Each row was made from one small tree. The marks that hang from a mark follow it in brackets, in the order of their numbers. Every link used is in the known rows. Write each row's tree.
Known rows
K_716[K_437[K_704[K_101 K_223]]]: [  5  -9 -12  -4   4  -6   3  -4 -11  12 -27  -6   6   6   1  -6  -1   6
   6   0  11 -23  16  10   4 -15 -30  12  -8 -10  -7  10  -2  19   4  14
  12  -7   1  -7  -7   2  20   7 -12 -15]
K_549[K_704[K_223 K_437]]: [  9   8  -3   1  -5  13  -4   2   4 -32  10  -4  -7  27   4  -3  10   6
 -19   2   5  12 -16  13   2   2  -4   9 -15  -3   1  -3  -2  -7 -11 -13
  -2   0  13   5 -15 -16  13  -5  -4 -18]
K_187[K_101[K_704[K_223 K_437 K_549]]]: [  1   2  14  17 -11  -2 -16   2   3 -18   3  -8 -11   7   7  -8   7  -7
 -10   3  -2 -14 -17   9   3 -10   2 -10  20  16   3  14   6 -13   0  -4
 -15  16  -4 -15 -11   9  -6   5   4   5]
K_223[K_704[K_437]]: [  5 -18  14  -4 -17   6  14  -4  14 -11  14 -19   5   4  -4  14  14 -12
   3  -9   1  12 -13 -10  10  25   5   3 -10 -13  -8  -2   3  -6  -7  -6
   3  -6  -3  -3   1 -29  -9 -14   4   1]
K_187[K_101[K_704[K_223 K_549]]]: [ -4   4  11   2 -12 -10  -5  14   7  -7  -2   2  -6   5   4  -8   6  10
  -4  12  -8 -12   0   2   3 -17   7 -18  29   9  -5  17  10   5  -8  -7
  -8  18  -2 -14  -6  10  -6  19  -2  16]
K_187[K_101[K_704[K_223 K_437]]]: [ 13   7  12  11 -10   8  -5   3  10 -15   1  -4  -6  11  -4 -15  10   4
 -16   9 -11 -15 -28   7   8  -8   2  -1  12   5   9  16  -3  -1   3  -6
  -3   4  -8  -5  -9   3  -7  -6  -1   3]
K_101[K_187 K_704[K_223 K_437 K_549]]: [  2  12   8  18   5   9 -28  -3  -7  -9   6   1 -11  -1   8  -4  -3   3
 -17  -5 -12  -4 -17   6   1   1  16  -2  10  20  10  -7   8 -13  14   7
 -26   8   1 -12  -6  12   1   1  10   0]
K_716[K_437 K_549[K_704]]: [-12   8  15  12  -3   2   8 -13   7 -20  13  -1 -18   5  -2   7   3  20
  -6 -13  14  12  20  24  -8  -2 -12   9 -18  -9  -6 -20  -6  -6 -16   6
  -9 -13  -8   8  -4 -16 -15   6  -1  12]
K_704[K_101 K_437[K_716]]: [  2 -10 -10  -8   5   1  17 -12   3   6   0   1   3 -11   1  11  -2 -21
  -4   8   1   4   0 -10  -4  12   9   6  -3  -3   7   6 -12 -13   3   6
  16   0   5  13   1   0   4 -15  10  -3]
K_187[K_101]: [  3  -1   6 -15 -26  -4  21   8  19  -6  11  -6   8  11  -5 -10   6  13
  -3  25 -16 -16   4  -6  12   4   0   3  22  -5   2  13   6   1 -16 -17
  11   2 -10  -2  16 -11 -17  -6  -7  16]
K_437[K_716]: [-15   1  -2 -32 -11   4  24  13   9   6   7   3   4  -1  -5  10  -2  12
   1  16 -10   6  14  -9   1  15  20   1  16  -9  -8  -2  -1 -10  -9  -5
  10   4   3  13   7  -4  -9  -7   8  15]
K_187[K_101[K_704[K_549]]]: [ -7   0  20   7 -17  -9   4  11  14 -10   8   3  -3  -4  10   1   2   8
   6  10  -9  -7  -4   8  -4  -4  11  -9  26  -1   0  10   7  -6  -3  -9
  -4  10 -12 -12  -1   0 -24   4   9  22]
K_704[K_101[K_187] K_437[K_716]]: [  9  -2  -9   0  20   1   1  -2  -3  21   3   3  11 -16  -6   4  -9 -16
  -6  10 -13  -5  -8 -15   3  11  11  11  -2   5  20  -2  -6 -13  15   3
  10  -6  -8   8   7   8  -3 -22   8  -5]
K_223[K_704[K_101 K_549]]: [ -1 -24   5 -10  -5 -10  16   3  11   9   2  -1   8 -14  11  18  11 -28
  25  -8   7   7  13 -16   1  16   7 -18   4 -13 -10  10   7  17   8  -7
  12   6   0 -14  -1 -13  -5   7   1   0]
K_437[K_704[K_223] K_716]: [ -8   2 -21 -28  -8   3   2  17 -12  16 -12   2   9  12   0  -3 -13  22
  10  11   3   2   6 -11   5  -6   5   0   0  -5 -14  12   7   3 -15  -3
   5   2  19  12  -1   3  13   4  -6  -5]
K_101[K_704[K_549]]: [-16   3  20  -3 -12  -4   6   5  11 -14  10  15 -17  -4  18  16   2   9
   2   1 -10  10   2  13  -6   9  16  -8  14   1  -7  -6   3  -9   5   1
  -7   3   0 -12  -1   2 -13   6  15  17]
K_223[K_704[K_101[K_187] K_437]]: [ 22 -12   7   8  13   4   5  -6   8  12   8 -12  17 -14 -12   4  11 -25
   5  -7  -5   6 -20 -21  11  19  -2   6 -15  -8  13   0   5  13  16  -4
   9 -12 -16  -2   5 -13  -8 -20  -5  -8]
K_549[K_704]: [ -3  12   3  -9 -11   6  17   8  17 -22  16  10  -2  17   6   8   6  19
  -2   8  -1  15  -2  12  -1   7   1  12  -8 -20  -1 -10   1   1 -11 -15
  13   2   5   6  -1 -23 -10  -7   0   0]
K_223[K_704]: [  0 -13  10 -23 -19   3  23   6  19   2  13  -4   9   7  -7   9  16   4
  15  -4  -6  11   7 -15   7  20  11  -4  -1 -18 -10   2  12  11  -7 -12
   9  -8  -5   0   8 -21 -16  -3  -2   5]
K_437[K_716[K_549]]: [-18   4   4 -18  -8   0   9   0   8   7   8   6  -2  -8  -5  -3  -5   7
   5   0   0  13  18  -8  -8  13  16 -17   9   4 -15  -9  -7  -8 -15  -3
  -1  -6  -2  17  16   4 -10   4   3  22]
K_716[K_437[K_704[K_223]] K_549]: [-11   6  -1   7  -6   0 -10  -9 -13  -2 -10 -15  -5   9 -11 -15  -2  23
   1 -20  12 -16  22  15   3 -13 -22  -1  -6   3 -18  -1   1   4 -16  12
 -11 -11   3  -2   5   0   5  18 -12   3]
K_187[K_101[K_704[K_437]]]: [ 13   4  22  17 -17   5   7  -1  17 -18  11  -1  -3   0  -4   2   4   4
 -12  11 -13  -8 -25  11   6   0   3   9   8  -4  17  11  -7 -12  -1  -4
  -2  -1 -19  -1   1  -5 -18 -16   5   9]

Which tree is each row?
[ -4  -7   2  17   0  -7   2 -19 -10   8 -10  -4  -3 -11  -6   2  -3   2
   9 -17  15 -13  21  15  -6  -9 -31  10 -17  -9  -7  -4 -12   9  -3  14
   5 -13 -13  -4   6   1  -1   7  -7   1]
K_716[K_437[K_704[K_101]] K_549]
[  5  -3 -11  11  15  -1 -21  -6 -10   1 -11  -9   3  -4   1 -10   0 -24
 -12   0  -3 -13   2 -10   7   1   0  -5  10  22  11   6   5  -3  16   3
  -7   6   4 -11   6   4  20   2  -2 -10]
K_704[K_101[K_187] K_223 K_437 K_549]
[-12  17  -7 -15   2   5  -4   9  -3  -8   1  12 -10  14  -8 -10  -1  16
  -2  -5   9  24  12  -4  -9  -4  10 -11  -8   1 -10  -9   1   5 -19 -10
  -2   7  11  19  -8   4   2  11 -11  -2]
K_437[K_716[K_549[K_704[K_223]]]]
[ -2   6   6  12   7  -4  12 -15   4 -11   7   3 -10  -4  -4   3   7  -3
  -2 -15  12   0  14  17 -14  -5 -22   7 -24 -12   0 -15 -13  10  -1   2
   8 -11  -8   4  -8  -8  -7   8   0   0]
K_716[K_437 K_549[K_704[K_101]]]
[ 12  10  16  -5 -12  -1   6  14  11  -2   0   6  -1  10  -9 -17  10  17
 -10  15 -16 -14  -9   6   5 -10   5  -4  22  -2   6  10   8  14  -6  -7
   7   9 -10  -3   2   8  -8   5  -6  13]
K_187[K_101[K_704[K_223]]]
[ -2   0  -3   9   5  -4 -10 -17 -18  11 -22  -8   1   4  -8 -15   0   4
   3 -15  16 -19  22  10  -5 -17 -31   5 -11   1  -7   3  -7  16  -1  17
   4 -10  -2  -3   3   9  14  22 -16  -6]
K_716[K_437[K_704[K_101 K_223]] K_549]
[ -9   3  12  10  -6   7 -14  -5   2 -22  -1  -1 -18   6  14   1   9  -3
 -12  -8   2   4  -7  13  -2   0  10 -13   8  12  -2   0   4 -14   6   6
 -20  11   7  -7 -14   8  10   9  19  -1]
K_101[K_704[K_223 K_437 K_549]]
[ -6 -15 -10   0   1 -15  -6  -6 -20   9 -28  -9  -3   2  16  -1  -4  -2
  12  -4  16 -24  25  12   1 -20 -30   1   0   4 -16  10   1  10   2  18
  -4   5   9 -14  -8   1  24  19  -5  -9]
K_716[K_437[K_704[K_101 K_223 K_549]]]
[-14   2   7   0  -8  12   5 -11   3  -1  14  -7  -6  -6  -7   2  -6  -8
  -7 -10   7  12   9  -4  -2  13  11  -9   0   9  -4 -11 -13 -26 -10   3
  -8  -6  -3  13  10   3  -9  -7   5  12]
K_704[K_437[K_716[K_549]]]
[  2   1  -3  10  22  -1  -7 -14  -2  17   8   2   5 -22 -13  -4  -8 -19
  -6  -9  -1   5  -2 -17  -5  10   7  -1  -7  10  13 -11 -16 -13   7   5
   0 -11 -11  12  13  11 -13 -15   1   3]
K_704[K_101[K_187] K_437[K_716[K_549]]]
[ 10   9  17  18   5  13  -6  -3   9  -8  13   8   0  -8  -6   4  -4  10
 -18   0 -22   6 -28  11   2   7  15  17  -3   5  19 -13   0 -16  15   7
 -10  -8 -11   1   9   1 -16 -24  13   9]
K_101[K_187 K_704[K_437]]
[  4  -4 -25 -28   5  -3   7  12 -14  26 -25   8  18   3   1  -1  -6   3
  18   9   5  -7   6 -13  -1 -14  -6   2  -3  -9  -9  14  -1  18  -1   0
  18   3  14   9  -4  11  21   3 -14 -14]
K_437[K_704[K_101 K_223] K_716]
[ 12   7 -18 -10  16   7   2  -1  -5  -6  -2   7  -4   8   5   3   5 -15
 -11   4  14  12 -11  -3   0  -7  -3   6 -21  -8   8   2  -9   1   2  -7
  17  11  13  16 -26  -1  14  -6  -1 -21]
K_549[K_704[K_101 K_223 K_437[K_716]]]
[ -5  -4  11  12 -11   0  -2   4   5  -1   8  -2  -8 -16  12  14 -10  -6
  -2  14  -4  -1 -16   0  -3  -2  15  -5  15   7   3   8   1 -30   0  -2
 -17  15  -1   1 -10  13 -26  -4  19  15]
K_187[K_101[K_704[K_437[K_716] K_549]]]
[  2  -9 -17 -21   3  -4  14   8  -2  26 -13  12  14  -6   4  11 -13   0
  21  11   4   0   9  -8  -2   1  -1  11 -10 -20  -3   6 -10   8   2  -3
  20  -3   5  10   2   6   4  -8  -5  -4]
K_437[K_704[K_101] K_716]
[ 16  -4 -12  -1  12  -3   3   4  -2  17 -12   6  21  -3  -6  -5 -10   8
  11  10 -10  -9  -8  -6   7   0 -10  21  -7  -6   8  -1   2  16  10  -2
  13 -10  -6  -5  16  -2   0 -20 -16  -4]
K_437[K_704[K_101[K_187]]]
[-15   5  -1  -2  -2   6 -14   4  -5   1   1   4 -17  -4  15  10  -4  -6
  -8  -2   2   8  -6   3  -8  -4  20 -11  13  14  -3   4   1 -25   4   9
 -18  13  14   2 -22  20   7   6  20   3]
K_101[K_704[K_223 K_437[K_716] K_549]]
[ -3   4  21  24   1   6 -18  -2   3  -9  17   5 -12 -12   9  11  -8   3
 -11  -6 -16   5 -22  10   0   7  13   2   9  15  14 -11   5 -21  17   3
 -26  -1  -5  -8   5   3 -15 -13  21   9]
K_101[K_187 K_704[K_437 K_549]]
[  8  16  -3   1  16  15 -18  13  -4   9   3   9  -2  -6  -9  -6 -13  12
 -12   1 -19   9 -25  -9  -2  -1  26   3   5  13  13  -5   4 -16  13  11
 -12  -1   2  17  -6  21  -2 -12  12   1]
K_101[K_187 K_704[K_223 K_437[K_716]]]
[ 18   4 -11   7   5   3   2  -4   1 -24  -2   4  -3  18   4  -3  13 -17
 -15  -1  10   7 -17   6  -2  -2 -11  11 -24  -7  12   8  -9  11   1 -10
  12   5  11   4 -18  -9  26  -6 -10 -20]
K_549[K_704[K_101 K_223 K_437]]
[-12  -6  -1   1 -14   4  -8  -8   4 -24  -1 -16  -9  13  11  -2  11  -8
 -14  -3  10   0   8   2   6   5   4  -8  14  20 -11   9   6 -15  -7  -2
 -17   9  16 -11   5  -7  15   7   7  -5]
K_704[K_223 K_437 K_549]
[-15   0   8   8 -13  -2   1 -12  -6  -1  -1 -10  -9  -1  -5  -3  -8  24
   9 -17  10  -4  21  16  -4  -6 -21   8 -14  -5 -14 -11  -5  -3 -17  12
  -8 -17  -9  -2  13  -7 -11   9  -3  11]
K_716[K_437[K_704] K_549]
[ -9 -15  -6  -5  -7 -15   5   1  -3   4  -8   6   6  -1  19  13  -8  -7
  20   0  11  -6  11   2  -5  -3 -16   2   2  -4  -7   7  -2  10   1  -2
   9   3   6 -13   3  -3   9   3  -4  -2]
K_437[K_704[K_101 K_549]]
[ 17 -19   4  -1  -3   5  20  -8  14  -4   5 -11  12  -4  -4  12  17 -33
   4 -10   6   8 -14 -10  10  23  -2   2 -18 -18   7   4  -3  10   7  -7
  17  -4 -12  -4  -1 -19  -4 -15   3  -8]
K_223[K_704[K_101 K_437]]
[ 10  16  12  14   9  15 -20   1   2  -7   6   4  -5   6 -11 -10   2  11
 -24  -7 -19  -1 -27   6   5   0  13   9   4   8  18  -8   4  -5  13  10
 -13  -5  -6   2  -2   9  -1 -15   6   0]
K_101[K_187 K_704[K_223 K_437]]
[ 16   9  -7   2  16  -4   6  10   7  -1  10  17  10   3  -8  -2  -2   5
  -3  11 -13   9  -9   0  -1   4  -1  18 -14 -11  21 -12   4  18   5 -14
  22  -4  -6   7   0 -10  -9 -12 -12  -7]
K_549[K_704[K_101[K_187]]]
[ -7 -12  10  -4  -7  12   4  -9   3   7  14 -15  -3 -10 -10  11   8 -13
   7 -24  15  26  -6 -18   4  17  14 -18 -14  -4 -12  -6  -1 -16 -10  -3
  -9 -11  -6  12  -4  -6 -19  -2   7   7]
K_223[K_704[K_437[K_716[K_549]]]]
[-13   7  10  -6  -6   1  -8   8   6 -11   1  10 -12   8  12   1   5   8
  -3  -1  -6   3   7  12  -6  -3  18 -17  21  11  -8  -1   8   2  -2   2
  -8   8   7 -10  -5  12   6  17  10   7]
K_101[K_704[K_223 K_549]]
[ 17   5  -9 -11  16  -1  -1   5   4  11  -8   7  14   5 -11 -21   6   0
 -10  11 -17 -12   6 -11   7   1   1   3  12   6  11   4   8  25   8  -1
  14  -1   0   0  14   6  11  -2 -12  -5]
K_704[K_101[K_187] K_223]
[ 26  11 -13  16  23   7 -15  -1  -5  -8   3   1   7  10  -9 -12   4  -9
 -17   0  -1   2 -23  -1   3  -5  -9  17 -19   1  24  -4   2  11  12  -7
   8   4   5   7 -10  -2  14 -16 -13 -19]
K_549[K_704[K_101[K_187] K_223 K_437]]
[  3  -9 -17   0  14  -9 -19   5 -20  15 -19   2  14   2   5 -13  -9   0
  15   5   2 -14   4  -9   5 -13  -9  -1   8  10  -1   7  16  23  13  -2
  -1   8   8 -14   7   8  18   9 -16 -13]
K_437[K_704[K_101[K_187] K_223 K_549]]
[ -4  12   7   4   9   1 -20  15   2   1   3  10  -7   1   3  -9  -3  16
  -7   1 -20   1  -1  -1   0  -2  21 -12  24  13   2  -6  16   3  12   7
 -18   6   2 -11   1  18   2  11   3  12]
K_101[K_187 K_704[K_223 K_549]]
[-19 -11  -5 -10 -13   0   6  -5   3  -8  10 -13  -8  -7  13  22  -7  -8
  -3   3   4   8   7  -2  -2  11  18 -11  12  14 -10   0   0 -36  -5  -1
 -10  10  13  -1   3  -4  -6  -6  19   6]
K_704[K_437[K_716] K_549]
[ 20   2  -9  10  19   5  -4  -5  -4   3 -11  -5  13   3 -13 -21   6 -14
 -17   4 -11 -10  -6 -10  10   5  -3   8   4  12  16   2   2   8  15   1
   5  -4  -1  -2  10   2  18 -14  -9 -16]
K_704[K_101[K_187] K_223 K_437]
[  1  13 -10  -1  24  -4  -2   3  -5  15  12  21   2 -13 -15  -3 -13   3
   1  -3  -3  21  -2 -12  -8  -3   6   0 -18  -6  12 -19  -7   7   2  -9
   7   0  -6  20   0   8 -15  -4  -8   1]
K_437[K_716[K_549[K_704[K_101[K_187]]]]]
[  1 -14 -12   5   6 -14 -10   4 -10  13  -9   0  11 -11   7   0 -15   1
  19   5   1  -9   5  -3   3  -6  -7  10   5  -1  -1   0   6  11   8  -5
   3   0  -1 -15  12   0  -1  -3  -6  -5]
K_437[K_704[K_101[K_187] K_549]]
[ -5  -6 -13 -13   1 -10   3   2  -1   0 -11   1   0   4  12 -11  11 -14
   0   2   4  -8  25  -3  -3   1   0 -19  23   8  -3   9   2  15   3  -1
  11  13   9 -15   4   2  22  20  -4  -4]
K_704[K_101 K_223 K_549]
[ -6 -12 -21  -8  12 -12  -7   9 -17  32 -11   6  14 -20   6   7 -26   1
  24   8   1  -1   4 -17   3  -5   8   3   3   0  -4   0   9   1  10   2
   0   3   6  -3   6  13  -4  -4   2  -3]
K_437[K_704[K_101[K_187] K_549] K_716]
[-19   0  -4 -15 -15   3   3   0 -10  14   1   3   3  -5  -6   2 -16  18
  17  -6  10  10  12  -8  -4   0   5  -4 -10  -1 -16  -8  -8  -7 -19  -1
  -7 -10   3  11  10  -1  -9   4  -4  11]
K_437[K_704 K_716[K_549]]
[  2   9   2  12  14  -6   1 -14  -6 -12  -3   0 -10   5  -8 -10  13   0
  -7 -12  17   1  17  17  -8 -16 -23   0 -22  -4   2  -7 -11  12  -4  12
   5  -7   0   5 -13   0  10  23 -12  -4]
K_716[K_437 K_549[K_704[K_101 K_223]]]
[  4 -25   4   4  -6  -6  11 -10   8  -3   4 -13   0 -12  12  20  14 -39
  16 -16  13   7  -2 -12   2  18   2 -11  -4  -8  -8   9   1   3   8  -5
   3   6  -3 -13  -7 -18  -3  -2   8  -7]
K_223[K_704[K_101 K_437 K_549]]
[-11 -17  -5   5  -1 -17   3  -9 -12   7 -16  -8   3 -13  16  19  -8  -4
  17  -3  13 -18  24  16  -4  -9 -27  10  -3  -4 -12   4   1  -2   5  13
   1   1  -2 -13  -1  -4   4  10   3  -2]
K_716[K_437[K_704[K_101 K_549]]]
[ -3   2 -17 -14   9  -4  -5   2 -19  24 -22   9   6   0  -8 -15  -9  -2
  16 -10  18  -2  11 -13  -5 -12  -8 -14  -7   3 -13   7  -7  19  -9   4
  12  -1   9  10   1  18  13  13 -15  -5]
K_437[K_704[K_101 K_223] K_716[K_549]]
[ -8  16   5   5   0   2  -5  -7  -2 -17   4  -2 -17  17  -7  -7   8  20
 -13 -13  11   2  17  17  -6  -9 -14  -1 -13  -1 -10 -15   1   5 -21   6
 -11  -8   3   6 -12  -9   5  23  -8   1]
K_716[K_437 K_549[K_704[K_223]]]
